Known rows, with every step that occurs:
safo-nasiz-gasir-nesumef-fivu: [ -8 -45 -15  21  -8 -30  23  17  28  -2  23  -7  -7   6  42   8   9  -1
  32 -18  28  12 -19 -15   2  -5  12  10 -19  13 -19   0   2 -23  -9]
nesumef-fivu-zagek-lati-bepo-safo-nasiz-gasir: [  2  -9   3   2   6 -21   5  18  24  -2  17  -1 -22  30   0 -12  13 -15
  30 -26  44   4 -37 -31  24 -31   3  37 -30   6 -11 -35  24 -14 -25]
fivu-nasiz: [  2  -7  -3  -1  -1   1  10   5   4  -8 -11  11  -7  -2   9 -10   1  -4
   6   7 -10  -3  -1   5  -2  -2   6   0  -9  -8   5   6   3  -5  -2]
lati-bepo: [ -1   3  10  -5   1  -8  -4   4   3  -2   3  -1  -7  12 -16  -4   3  -2
  -6  -9   5  -3 -12 -10   3  -5  -1  12  -2   1   1 -13   5  -1  -5]
gasir-nesumef-fivu-nasiz-safo-bepo-lati: [ 11 -28  15   1   4 -25  -1  17  41 -27   8  13 -21   5  38 -10  25  -2
  -7  18  16   5 -18 -29  13 -26  18   9 -22  -1 -13   3  22 -23  -9]
safo-nasiz-fivu-nesumef: [ -9 -12 -10  -5   5 -14  28   7   8  -4   2  15 -13   3  42  -5  -6  -8
  21   0   3  -7  -5  -6   6  -2   3  -3 -12  -2  -6   0  14 -12 -24]
safo-nasiz-gasir: [ -8 -14 -10   2  -1 -13  19  11  17   1  10  -2 -11   3  24  -3   0  -7
  27 -29  17   6 -11 -15   5   5   3  11 -12   8  -7  -4   0 -14 -11]
mezi-fivu: [  5  -5 -20  -5  -2 -12   3  -6   6   2   8  -4   3   8   8   0 -11  -4
  -4   8  -4 -11   4  12   5   2  13  -1  -4   4   3  -2  -1  -6   5]
zagek-lati-bepo: [ -1   3  15  -8   8 -13 -16   7  -1  -4  -3 -10  -8  23 -29  -7   6  -3
  -2 -10   5  -8 -23  -9   2 -15   0  16  -7  -2  -1 -30  13   0  -6]
beled-fivu-zagek-lati-bepo-safo: [  5  26  17 -11   8  -3 -17  10  -2   9  -6  -1 -15  11 -23 -19   2 -10
   9   1  32 -11 -23  -1  16 -14  -6  26 -22   0   9 -32  11 -10  -1]
todop-nosipu-fivu: [  0  -8  29   7   4  -4   0  -6  -6  -2   1   8  -7   1  12  -3   6  16
  -9  13  -7  -5  -4  15  -4  17   3 -13  13  11   8   5  -7 -12  16]
zagek-lati-bepo-safo-nasiz-fivu: [  0   1   1 -25  13 -25  11  10  16   5   9   8 -18  35 -14  -5   3  -2
  17 -41  23 -19 -34 -34  15  -7   1  25 -24   0  -9 -46  23 -17 -35]
gasir-nesumef: [ -4 -13   0  10  -6 -14   5   6   6  -1   4  -5   3  -1  10  -1   6   3
  13  -5  11   5  -4  -1  -5   1   1  -1  -5   6  -7  -4  -1 -13  10]
bepo-safo-nasiz-gasir-nesumef-fivu-nosipu: [  8 -42 -36  17 -10 -31  18  17  52   4  13   3 -15  13  32  -7  16   2
  41 -36  30   8 -20 -33  18   4  10  11 -11  11  -9 -19  10 -24 -14]
bedu-fivu-nesumef-gasir: [ -7 -15  -8  -1  -5 -18  28   6   7 -11  -7   3  -5  -3  38 -18  -2  -7
  30   8   8  -7 -10   6  -6  17   5   0  -2   5   2   3   7 -18  -5]
nesumef-fivu-bedu-safo-bepo: [ 23 -11  14  -3   0   8  -9   6  43 -17   1  19 -17   0  25  -1   8  17
 -11   7   4 -12   2 -25  25 -17  22  16  -9  -7  -3   2  14 -23 -10]
nasiz-safo-bepo: [ 10   7  15 -15   2  -3  -1   6  24 -11   4   8 -10  -4  22  -6  12   3
  -8  -1   6   3  -5 -25  14  -6   9   4  -7   3  -8   6  10 -14  -4]
fivu-zagek-lati-bepo-safo-nasiz: [ -1  23  17 -13  11  -8  -3  11   3   9   3   4 -20  25 -21 -18   7 -13
  26 -36  34  -5 -28 -27  22 -21  -4  31 -25  -2  -3 -50  20 -10 -20]
mezi-fivu-nasiz-gasir: [  5 -24 -30   2  -6 -20  21   7  24 -17   5   2  -6   7  29 -14  -6 -11
  13   9  -5  -5  -4  12   3   2  17   5 -16   5   4  10   3 -16   6]
nosipu-todop: [-2  4 15  2  4 -1 -1 -1  4 -4 -1  9 -3 -4  4 -6  8 11 -2 -3 -9 -3  3 -3
  1  4 -8 -4  9  7  4  1 -2 -3 11]
nosipu-fivu-zagek-lati-bepo: [  7   9  36   4  10  -3 -16   6  -5 -14   3 -12 -16  18 -15  -9   5  -4
   2  26  14  -9 -22  12   7 -16   4  12  -4   2   2 -25  10  -7   5]
bedu-safo-bepo-lati: [  2  22  29 -21  12  -9 -16   3  26 -15   4  12 -19   5   0 -21   8  -3
  -9  -8  21  -2  -7 -35  20  -9   9  15  10  -1   3 -19  18 -11  -5]
nesumef-gasir: [  0 -17   0   7  -6  -5   7   3   5   1  -3  -3   2   0   9  -2   8   2
  17   0   8   8  -7   0  -5   5   0   4  -5   6  -3   0   0  -3   9]
safo-bepo-lati: [  3  12  21 -13  13  -8 -17   3  14 -13   7   3 -15   6 -11 -15   8  -6
 -13   7  14   2  -9 -23  15  -9   1   9   7   0   4 -14  13  -1  -6]
nesumef-fivu-nasiz-safo-bepo: [ 15 -19   7  -5   1  -5   8   9  32 -22   3  19 -16  -2  40  -3  14   0
 -12  18  -4   1  -9 -18  12 -21  22   3 -19  -6  -8  21  17 -15 -16]
nosipu-fivu-bedu-safo: [ 20  -6  20   0  -2  11   0   3  28 -13  -7  14 -19  -2  20  -2  -4  20
  -2   6  -5 -20   6   0   8  10  20   4  -7  -3   4  -2  -3 -31   4]
nesumef-fivu-nasiz-safo-bepo-lati-zagek: [ 15 -21  28 -14  11 -18 -18  15  34 -28   0   6 -34  15  23 -11  22 -11
 -23  27  10  -6 -24 -25  17 -36  17  15 -20  -7  -6  -5  33  -7 -16]
gasir-nesumef-fivu-zagek-lati-bepo-safo-nasiz: [ -1  -8  11   5   6 -25   1  17  13   6  14  -1 -15  29  -3  -9  16  -6
  31 -25  46   1 -34 -27  18 -31   6  31 -32   2 -15 -46  22 -20 -19]
nosipu-fivu-zagek-lati: [  9   5  26  10   8   5 -13   3  -8 -12  -2 -10 -11   6  -2  -6   0  -2
   6  33  10  -5 -10  20   4 -11   5   0  -4   1   1 -11   5  -7  12]
bepo-safo: [  4   9  -5 -10   0  -2   4   1   5  10   2  10  -1   5 -12  -8   2   2
   4 -23  11  -1  -5 -14   6   6  -2   7  -5   1   1 -11   5  -2  -9]
nasiz-fivu-nesumef: [ -3 -12  -6   0   1  -8  17   5   9 -14  -1  10  -4   3  33  -5  -1  -5
   4  21  -6  -5  -2   4   1  -4   1  -8  -1  -2  -3  10  14  -2 -10]
safo-nasiz-fivu-zagek-lati-bepo: [ -1   5  14  -8  11 -10   3  11   9 -11  10  -2 -19  22   4  -2   3 -11
  20   0  24 -13 -26 -14  20 -24  -1  21 -22  -2 -10 -33  21 -12 -16]
beled-fivu-nasiz-safo-bepo: [ 12   2   8 -16   1  -1   6  11  24  -9 -10  17 -21 -18  41 -13   3  -3
  -5  19   3  -7  -4  -4  11  -1  15   3 -23  -4   6  19   4 -28  -3]
fivu-bedu-safo-bepo: [ 19   7  20 -12   1  11  -9   7  38 -14  -7  19 -18  -3  17 -13   6  16
  -2  -8   5 -14   6 -27  22  -5  15  15  -6  -5   3  -8  10 -25   0]

Rows:
[  7 -42  -6  14  -9 -17  18  15  29 -17   1   9  -6  -3  46   5  16   3
   7  11   0   4 -10  -6  -3 -16  18  -1 -29  -2 -16  18   8 -23  -4] -> gasir-nesumef-fivu-nasiz-safo
[ -6 -20   0  10  -5  -9  12   8   1  -3 -11   3  -1  -3  26 -17   7  -7
  23   6   3  11  -6   5  -9   0  -2  -1  -4   2  -1   6   8  -3   4] -> fivu-nesumef-gasir
[ -1  15  45  -7  16 -11  -3   4  -2   6   4  10 -26  25 -10 -20  13   4
  18 -22  28 -11 -31 -12  17  -5   0  18 -12   8   6 -46  13 -23  -4] -> todop-nosipu-fivu-zagek-lati-bepo-safo-nasiz
[  1 -36   1  20  -9 -25  26  18  22 -22   4  -3 -13  -1  37 -12   8   3
  24  11  10   4 -15  12 -12  13  17  -3 -12  12  -5  11  -4 -32  15] -> nosipu-fivu-nasiz-gasir-nesumef
[  2  19  20 -17   4  -3  -5   1  24  -8   0  12 -11  -2  13 -14   4   5
  -3 -12  12  -4  -1 -25  15  -5  11  11   9   2   1  -7  12 -15   0] -> bedu-safo-bepo
[  2   7  33 -17  16 -15 -32   7  11 -12   2  -8 -25  17 -14 -17  11  -8
 -17  11  21  -5 -19 -21  16 -17   1  15   4   0   3 -26  25   4  -3] -> safo-bepo-lati-zagek
[ -1  10   7 -22  12 -20   1  10   7  16   1   5 -17  31 -30 -13   4  -4
  19 -53  24 -11 -32 -33  12  -8   1  28 -21  -2  -2 -52  17 -14 -30] -> zagek-lati-bepo-safo-nasiz
[ 11  -9  42  -8   6  -6   9   4  22 -22  -4  25 -25  -5  43 -17  18  15
 -11  17 -11  -7  -9  -4   6   7  18 -10  -4   6   6  15   7 -30  10] -> todop-nosipu-fivu-nasiz-safo-bepo
[ 11 -10  63 -15  16 -17 -17   9  22 -28  -7  13 -44  12  26 -24  24   6
 -24  25   5 -13 -24 -11  11  -8  14   1  -4   5   7 -10  22 -20  11] -> todop-nosipu-fivu-nasiz-safo-bepo-lati-zagek
[  3 -19   7  26   2 -10 -13   9   3 -12   7 -15   0   8  11   5  13  -4
  19  26  22   7 -14   7   4 -33   5   7 -14   1 -16 -10  14  -5  10] -> gasir-nesumef-fivu-zagek-lati
[ 12 -49 -21  16  -9 -19  26  23  48   0  15  11 -14  14  35   1  13  11
  36 -37  29   2 -17 -32  15   0  14  23 -39   8 -15 -11   5 -37 -17] -> bepo-safo-nasiz-gasir-nesumef-fivu-bedu
[  7  16  14 -12   9  -9  -2   8  12 -11   7   5 -11  25 -18 -12   9  -6
   9  -2  26 -12 -27 -19  20 -21  -5  23 -17   1  -6 -35  26  -5 -11] -> nasiz-fivu-zagek-lati-bepo-safo
[  2 -38  -9  19  -6 -15  16  11  15 -11   0   5  -2   2  27   1  10   2
   9  15   2   4  -9   7  -6 -12  14   0 -16  -3  -9  11   5 -14   0] -> gasir-nesumef-fivu-nasiz
[ -7 -18   1 -15   8 -34  25  17  18   3  -2  12 -19  31  12 -21  10  -7
  39 -33  26  -8 -43 -28   8  -8   2  23 -29   3  -9 -42  31 -19 -30] -> zagek-lati-bepo-safo-nasiz-fivu-nesumef-gasir
[ 16 -36   8  14  -9 -16   4  21  65 -27  12   8 -16   2  48  -6  19  17
  14  -5  25   1  -9 -32  20 -12  23  21 -16   8 -14   3  13 -38   4] -> nasiz-gasir-nesumef-fivu-bedu-safo-bepo
[ -2 -10  -9  -7   4  -8  23   2  13  -1  11   8  -8   4  27  10  -5   0
  13  -9   9 -11  -7 -12   8   3   4   2 -12   2  -8  -5   5 -14 -22] -> safo-nasiz-fivu
[ -8  -2   9   3   4 -31   9  26  25  -1  12  -7 -19  26   2 -23  19 -13
  50 -48  54   8 -37 -33  17 -18  -2  38 -32  13 -13 -46  19 -28  -6] -> fivu-zagek-lati-bepo-safo-nasiz-gasir-nesumef
[ -5 -28  30  16  -1 -12  13   2  -4  -5 -11  10  -9  -3  37 -20  13   9
  14  20  -4   5 -10  21 -13  15   2 -16   8  13   7   9   1 -13  21] -> todop-nosipu-fivu-nesumef-gasir
[ -5 -21 -15  -7   0 -21  40  11  20   7   1  20 -12   9  40 -15   4  -5
  41 -24  21   1 -19 -20   6   8   1   7 -23   6  -8 -10  17 -18 -24] -> bepo-safo-nasiz-fivu-nesumef-gasir
[ -1  26  12 -16  11  -8  -6  12   0  18  -2   2 -24  13 -13 -17  -2 -14
  25 -18  41 -11 -26 -11  22 -13  -3  30 -31   0   6 -43  11 -20 -15] -> beled-fivu-zagek-lati-bepo-safo-nasiz
[ -4  -1   1 -16   7 -30   9  18  21   7   8  -2 -21  32 -16 -18   9  -6
  30 -59  32  -3 -38 -38  12  -6   2  35 -24   6  -6 -45  18 -18 -26] -> zagek-lati-bepo-safo-nasiz-gasir
[ 16  -8  17  -5   2   7  11   6  28  -3  -4  17 -27   0  30   0  -8  16
  13 -14   5 -22   2 -10  14  11  22   9 -16  -4   3 -12  -5 -41 -10] -> nosipu-fivu-bedu-safo-nasiz
[  6 -46 -11  32  -9 -26   1  14  46 -20   8  -1  -9   0  37  -5  24  14
  21   6   2   7  -8 -11   7   2   0  -3  14  17  -5   3   5 -12  21] -> nasiz-gasir-nesumef-fivu-nosipu-todop
[ 10  -3  35 -23  12 -14 -18  15  29 -25  -8   7 -34  11  14 -22  19 -11
 -16  11  10  -8 -21 -27  16 -23  11  15 -17  -6  -1 -13  29  -8  -6] -> fivu-nasiz-safo-bepo-lati-zagek
[ 15 -11  38   3   0  10  -2  -1  22 -13 -10  22 -19  -2  26  -6   5  30
  -7   2  -9 -21   4   3   8  15  14  -1   1   3  10  -1  -6 -33  19] -> todop-nosipu-fivu-bedu-safo
[ 21   0  15 -15   2   5   4   7  47 -26   2  23 -18  -1  32  -5   3  19
  -5   5   5 -21   2 -28  26  -3  16  12  -8  -3  -3  -1  16 -30  -6] -> nasiz-fivu-bedu-safo-bepo
[  4 -38 -15  15  -6 -13  17  13  22 -19   4   5  -8   4  32  -2   8  -6
   8  14  -1   6 -11   2  -1 -11  13   6 -14   0  -6  19   8  -8  -8] -> nesumef-fivu-nasiz-gasir
[  8 -19  30   1   0  -2  15   2  12 -17  -8  22 -18  -5  40  -8  12  12
  -7  14 -18  -8  -6   9  -4   9  14 -13  -8   6   4  17  -1 -26  12] -> todop-nosipu-fivu-nasiz-safo
[-10 -20  -1  -5  -1 -20  35  10  29  -5  -4  18 -15  -1  62 -12   0  -4
  39 -16  18  -4 -10 -17   6   2  11   6 -15   5 -11  -6  18 -27 -14] -> bedu-safo-nasiz-fivu-nesumef-gasir
[  9   4  37 -23  12 -15 -29  10  24 -17   2  -5 -29  14   6 -12  18  -8
 -20   5  20  -5 -19 -32  18 -21   6  15 -10   1  -5 -19  27  -4  -6] -> nasiz-safo-bepo-lati-zagek
[ 15 -25 -21  14  -4  -2 -12   0  23  -7  -2  -1  -6   3   8   6   4   4
  -3  20  -8  -3  -1  -2  12  -7   7  -6  13  -3   1   2   6   6  -5] -> nesumef-fivu-nosipu
[  0 -37  -6  19  -6 -30  12  16  64 -12   7  10 -22  -1  58  -7  18  13
  38 -29  17   1  -8 -33  17   1  10   7   7  16  -8 -11   8 -33   8] -> bedu-safo-nasiz-gasir-nesumef-fivu-nosipu-todop
[ -1 -26  11  13  -3 -12  15   6   1  -5  -8   2  -8  -3  31 -16   4   1
  18  25   2   5  -9  20 -12  12   9  -9  -1   7   3   9   3 -13   8] -> nosipu-fivu-nesumef-gasir
[ -7 -10  29   9   5  -8   6  -1  -8  -6  -7  12 -11   0  29 -16   5   7
  -2  21 -11  -3  -3  21  -7  12   2 -18  13   7  10   8   1  -9  12] -> todop-nosipu-fivu-nesumef
[ 14 -34   2  16  -9  -3   2  11  38 -12   0  10  -7   1  32   7   9  18
   7  -2   9  -9   0 -12   9 -11  20  11 -19  -3 -11   0   5 -30   4] -> gasir-nesumef-fivu-bedu-safo
[  9  -5   4  -8   0  10   8   8  31   0  -8  18 -20  -1  25  -2  -4   9
  19 -32   6 -16   5 -23  17  -3  12  16 -21  -8  -1 -15   2 -30 -12] -> fivu-bedu-safo-nasiz
[  2 -28  -2   8 -10 -13  20  23  49 -10   2   8 -19   0  47  -6   6   9
  43 -43  25  -3  -6 -30  13   4  15  22 -28   7 -12 -13   2 -47   3] -> fivu-bedu-safo-nasiz-gasir-nesumef
[ 17   7  42 -21  11  -2 -35  13  38 -22  -8   6 -37  14   0 -20  13   4
 -13  -1  18 -20  -9 -34  27 -20  11  26  -8  -7   5 -31  26 -17   0] -> fivu-bedu-safo-bepo-lati-zagek
[ 12 -33   6   5  -4 -19  12  16  39 -22   5  14 -12  -1  49  -3  21   4
   2  14   7   5 -12 -20   7 -19  23   3 -23   0 -15  15  16 -27  -4] -> gasir-nesumef-fivu-nasiz-safo-bepo
[ 18  11  29 -17   8   3 -20   9  43 -22  -4  18 -26   4   5 -19  11   7
 -10  -3  12 -13   0 -36  27 -12  10  21  -4  -7   6 -19  17 -22  -3] -> fivu-bedu-safo-bepo-lati
[  0 -24  -6  17   1 -26  12  21  26  -2  18  -6 -13  19  25  -7  16  -9
  49 -26  49  14 -30 -22  16 -23   6  25 -32  10 -20 -26  18 -23 -10] -> bepo-safo-nasiz-gasir-nesumef-fivu-zagek-lati
